What can hang from each mark:
k641: k126 k146 k215
k476: k215 k822
k126: k293 k641 k770
k215: k476 k641 k986
k986: k822
k822: k476

Each row was made from one small tree. The marks that hang from a mark follow it in brackets, in the order of their numbers. Every link used is in the known rows. Write each row's tree.
Known rows:
k822[k476]: [-4.003  3.545  0.754  2.094 -0.339 -0.519 -1.364 -1.082  0.648  1.070
 -1.335 -1.528  2.353  1.352  2.205 -1.798  0.627  1.385  0.619]
k476[k215[k641] k822]: [-0.654 -1.011  0.058 -1.268 -0.492 -2.102 -1.662 -0.952  0.635 -1.753
 -0.767 -0.012 -0.010 -2.454  1.086 -1.074 -1.217  2.591  0.875]
k215[k986]: [-0.078 -2.552 -3.038  2.243 -1.094  2.203 -0.846 -0.764 -0.793  0.971
 -1.515  1.470  2.880  0.446  0.958 -2.387 -0.192  0.800  2.023]
k215[k476[k822] k641]: [-1.258 -0.384  0.780 -2.255  0.433 -0.934  0.969  1.002 -1.152  0.278
 -1.588  0.544  4.257 -2.243  2.269 -2.901 -3.081  2.040 -0.178]
k476[k215 k822]: [-1.929  1.088  0.272  1.246 -0.714 -1.514 -1.947 -1.361  0.643 -2.707
 -0.826 -0.027  0.303 -2.501  0.983 -0.749  0.395  2.525  1.058]
k126[k293 k641[k146] k770]: [-1.927 -0.832  1.363  2.557  1.782 -3.303  3.942  5.141  0.930  0.537
 -4.964  1.668 -0.976  1.130 -2.393  1.828  3.854 -1.702  1.813]
k126[k641[k146 k215] k770]: [-0.954  1.754  1.206  2.859  1.547 -3.323  1.959  4.187  0.948  2.700
 -3.651  0.961 -1.368  2.924 -0.108  1.635  2.868 -0.439  3.301]
k126[k641 k770]: [-2.904 -0.146  0.509  3.193  2.626 -3.314  3.486  3.501  0.779  3.835
 -6.853  1.026  2.316  0.263  0.948  0.360  2.183  0.126  4.408]
k476[k215[k641[k126]] k822]: [ 0.312 -1.063  0.623 -1.467  0.429 -1.470 -1.237 -1.269  0.628 -2.022
  0.276 -1.065 -1.342 -2.511  0.622  0.198 -1.027  0.714 -0.379]
k986[k822[k476[k215[k641[k126 k146]]]]]: [-0.501  2.348  0.984  0.767 -0.677 -0.752 -1.325 -3.522  1.034 -0.953
  2.478 -3.919 -0.888 -0.495 -0.798  1.055  0.118  0.900 -2.491]
k986[k822[k476[k215[k641[k126[k770]]]]]]: [-1.799  1.858  1.217  0.112  1.119 -2.313 -0.490 -2.236  1.314  0.875
  0.379 -3.243 -0.019 -1.878  0.123  1.228  0.135  1.219 -0.882]
k822[k476[k215[k641[k126 k146] k986]]]: [ 0.505  0.479 -0.203 -1.860 -1.584  1.604  0.181 -3.416  1.192  0.672
  2.160 -1.529 -0.977  0.576  0.224 -1.165 -1.001 -0.974 -0.567]
k641[k126 k146 k215[k476 k986[k822]]]: [ 3.084  2.216  0.025  0.482 -1.040  3.632 -0.800 -1.349 -1.265 -1.130
  4.829 -1.025 -2.169  1.451 -1.182  1.219  0.030 -2.227 -3.095]
k215[k476[k822] k641[k146] k986]: [ 2.738 -2.190 -1.739 -3.073 -1.964  1.779  2.305  0.210 -1.988 -0.785
  1.257  1.321  3.423 -1.668  0.354 -2.459 -3.949 -0.531 -0.137]
k126[k641[k215[k476]]]: [-2.716  1.767  0.911  1.110  0.836 -0.741  0.045  1.083  0.759  2.275
 -3.418  1.737  1.972  1.587  1.716 -0.512  0.320  1.925  1.898]
k215[k641[k126 k146] k986]: [ 4.497 -4.197 -2.290 -0.304 -0.735  3.182  0.919 -0.318 -1.171  0.737
  1.820 -0.468 -0.704  1.736 -1.178 -0.763 -1.274 -2.543 -0.904]
k126[k293 k641]: [-3.135 -1.789  0.260  2.086  1.431 -1.801  0.370  2.414  1.024 -0.256
 -4.606  1.959  1.160  0.812 -0.955  0.665  2.368  0.730  0.939]
k641[k126[k293 k770] k146]: [ 0.479  0.167  2.216  3.141  1.704  0.048  2.040  3.302 -0.322 -1.164
 -0.375 -1.033 -3.907  1.395 -2.319  1.637  4.198 -3.938 -1.956]
k215[k641[k126] k986]: [ 2.768 -5.133 -2.643 -1.234  0.537  2.331  0.051 -0.612 -1.039  2.076
  0.038  0.120  0.989  0.252  0.358 -1.260 -1.928 -1.316  0.191]

Write each row's tree:
[ 0.917 -1.161  2.635 -1.902  1.789  0.696  4.119  3.001 -0.771  1.165
 -0.464  0.016 -1.028 -0.305 -0.811 -1.187 -0.001 -2.290 -2.460] => k215[k476 k641[k126[k293 k770] k146]]
[ 0.644  1.526 -0.624  0.305 -1.135  0.138  1.007  1.106 -0.170 -0.296
 -0.539  1.568  1.194  1.293  0.028  0.685 -0.579 -0.452  1.532] => k126[k641[k146 k215[k476[k822] k986]]]
[ 1.439  2.428 -0.665 -0.257 -2.180  1.849 -1.165  0.393 -1.451 -1.885
  2.919  1.188  0.059  1.321  0.476 -0.740 -0.825  0.031 -0.076] => k641[k146 k215[k476[k822] k986]]
[ 3.462 -3.335 -1.664 -0.671 -1.560  2.099 -0.311 -3.386  0.552 -0.452
  2.559 -0.979 -2.089 -0.996 -1.795 -0.090 -0.800 -0.322 -1.225] => k476[k215[k641[k126 k146] k986[k822]]]
[ 1.092 -4.233 -2.463 -0.975 -1.390  0.893 -1.297 -3.084  0.664  0.685
  0.121  0.541  0.674 -1.666 -0.051 -1.528 -1.581  2.743  0.657] => k476[k215[k641 k986[k822]]]
[-0.452  4.476  1.580  1.165 -1.350  0.300 -1.590  1.449 -0.770 -1.999
  1.867  0.291 -0.782  1.751  0.780 -0.768  0.439  0.984 -0.909] => k641[k146 k215[k476[k822]]]
[-1.086  0.185 -1.099  0.313  0.000 -0.054 -0.162 -0.234  0.204  1.685
 -1.648  1.589  2.952  0.214  0.724  0.359 -0.867  1.523  1.956] => k126[k641[k215[k476 k986[k822]]]]
[ 0.546  0.446  0.615 -2.851  0.991  1.820 -1.952  0.758 -1.443 -2.533
  2.654  1.453 -1.269 -0.912 -0.022  1.513 -0.253 -1.770 -1.968] => k641[k126[k293] k215[k476[k822] k986]]
[-1.657  0.196  1.848  1.287  2.118 -3.702  1.744  5.554  1.063  0.606
 -3.610  2.121 -2.965  2.347 -1.865  2.980  3.963 -1.154  1.699] => k126[k293 k641[k146 k215] k770]
[-1.847  2.058  1.146 -0.448 -1.416 -0.343 -0.609 -2.577  1.614  0.838
  0.564 -1.501 -0.525  1.096  0.916 -2.050 -0.200  1.200 -0.219] => k822[k476[k215[k641[k146]]]]
[ 1.425  1.950 -0.844  0.948 -2.323  2.491 -1.431 -0.779 -1.024 -0.678
  3.235  0.604  0.011  1.616 -0.378 -0.799 -0.266  1.035 -1.172] => k641[k146 k215[k476 k986[k822]]]
[ 4.007 -1.873 -1.063 -3.374 -0.905  2.805  2.890 -0.319 -2.050 -1.087
  2.674  0.018  1.724 -1.813 -0.367 -0.851 -3.718 -2.995 -1.792] => k215[k476[k822] k641[k126 k146] k986]
[-2.925  1.552  1.019 -1.184 -0.664 -0.750 -0.960 -2.724  1.784  1.618
 -0.496 -1.225  0.547  0.271  1.971 -2.292 -0.802  2.194  0.439] => k822[k476[k215[k641]]]
[-0.129 -1.625  1.361 -2.533  1.671 -2.951 -0.026  0.704  0.572 -1.924
 -0.670 -0.340 -2.283 -3.415 -0.211  1.295  0.037 -0.107 -0.237] => k476[k215[k641[k126[k293 k770]]] k822]
[ 1.781 -3.710 -1.316 -3.724 -0.127 -0.123 -0.969 -1.449 -0.098 -2.964
  1.377  0.460 -1.342 -3.271 -0.928  0.768 -1.631 -0.712 -0.400] => k476[k215[k641[k126[k293]] k986] k822]
[-0.657  1.599 -1.651  0.422 -0.721  0.208 -4.416 -1.401 -0.178  0.243
  1.858 -0.219  0.686  1.331  1.360  0.243 -0.406  2.270  0.700] => k641[k215[k986[k822[k476]]]]
[-3.662  0.325  2.511 -0.700  3.284 -3.583  2.350  5.016  0.793  2.167
 -5.267  3.351  0.217  0.031 -0.086  1.555  2.316  0.127  2.214] => k126[k293 k641[k215[k476]] k770]
[ 2.611 -0.293  0.321  0.211  1.226  1.128 -0.227  2.883 -0.894 -0.856
  2.278  0.498 -5.658  2.518 -2.354  2.697  2.967 -4.077 -1.076] => k641[k126[k293 k770] k146 k215[k986]]
[ 0.553  1.188 -0.893  0.999 -1.180  0.611  0.824 -0.061  0.202  0.563
 -0.164  1.200  1.271  1.692 -0.668  0.909 -0.103  0.202  0.763] => k126[k641[k146 k215[k476 k986[k822]]]]
[ 2.910  2.857 -0.543  1.064 -1.003  2.198 -2.653 -1.673 -0.580 -1.486
  5.593 -2.626 -3.614  2.831 -1.441  2.839  0.987 -2.382 -2.619] => k641[k126 k146 k215[k986[k822[k476]]]]
[-0.452 -0.798 -1.941  0.762 -1.249  2.554  0.704 -2.078 -1.324  0.484
 -0.059  0.877  5.485 -2.410  0.683 -2.276 -1.849  1.797  0.116] => k215[k476 k986[k822]]
[-1.052  3.761  2.938 -0.647  2.959 -1.151 -0.005  2.356 -0.904  0.521
 -0.080 -0.533 -1.000 -0.814  1.839  1.410  0.531 -1.158 -0.207] => k641[k126[k770] k215[k476[k822]]]
[-3.248  3.118  0.564  2.054 -0.716 -1.412 -2.399 -3.488  1.313 -0.583
  0.313 -2.537  1.437 -1.249  0.509 -0.037  0.389  3.209 -0.796] => k986[k822[k476[k215]]]
[ 1.901 -3.309 -1.787 -3.119  0.706  0.502 -1.027 -1.698 -0.660 -0.396
  2.364 -1.474  0.545 -1.266 -1.415  1.534 -2.004 -1.290 -2.237] => k215[k641[k126[k293]] k986[k822[k476]]]
[-0.237 -1.824 -2.144  1.557 -1.807  1.411 -1.677 -3.651  0.717 -0.205
  0.094  0.546  1.004 -1.808 -0.098 -1.263  0.058  2.432  0.911] => k476[k215[k986[k822]]]
[ 1.808 -1.588  0.969  0.952  1.589 -0.246  1.926  2.480 -0.339  1.850
 -0.736 -1.605 -2.076  1.677 -0.420 -0.253  0.885 -2.049 -0.672] => k215[k641[k126[k770] k146]]
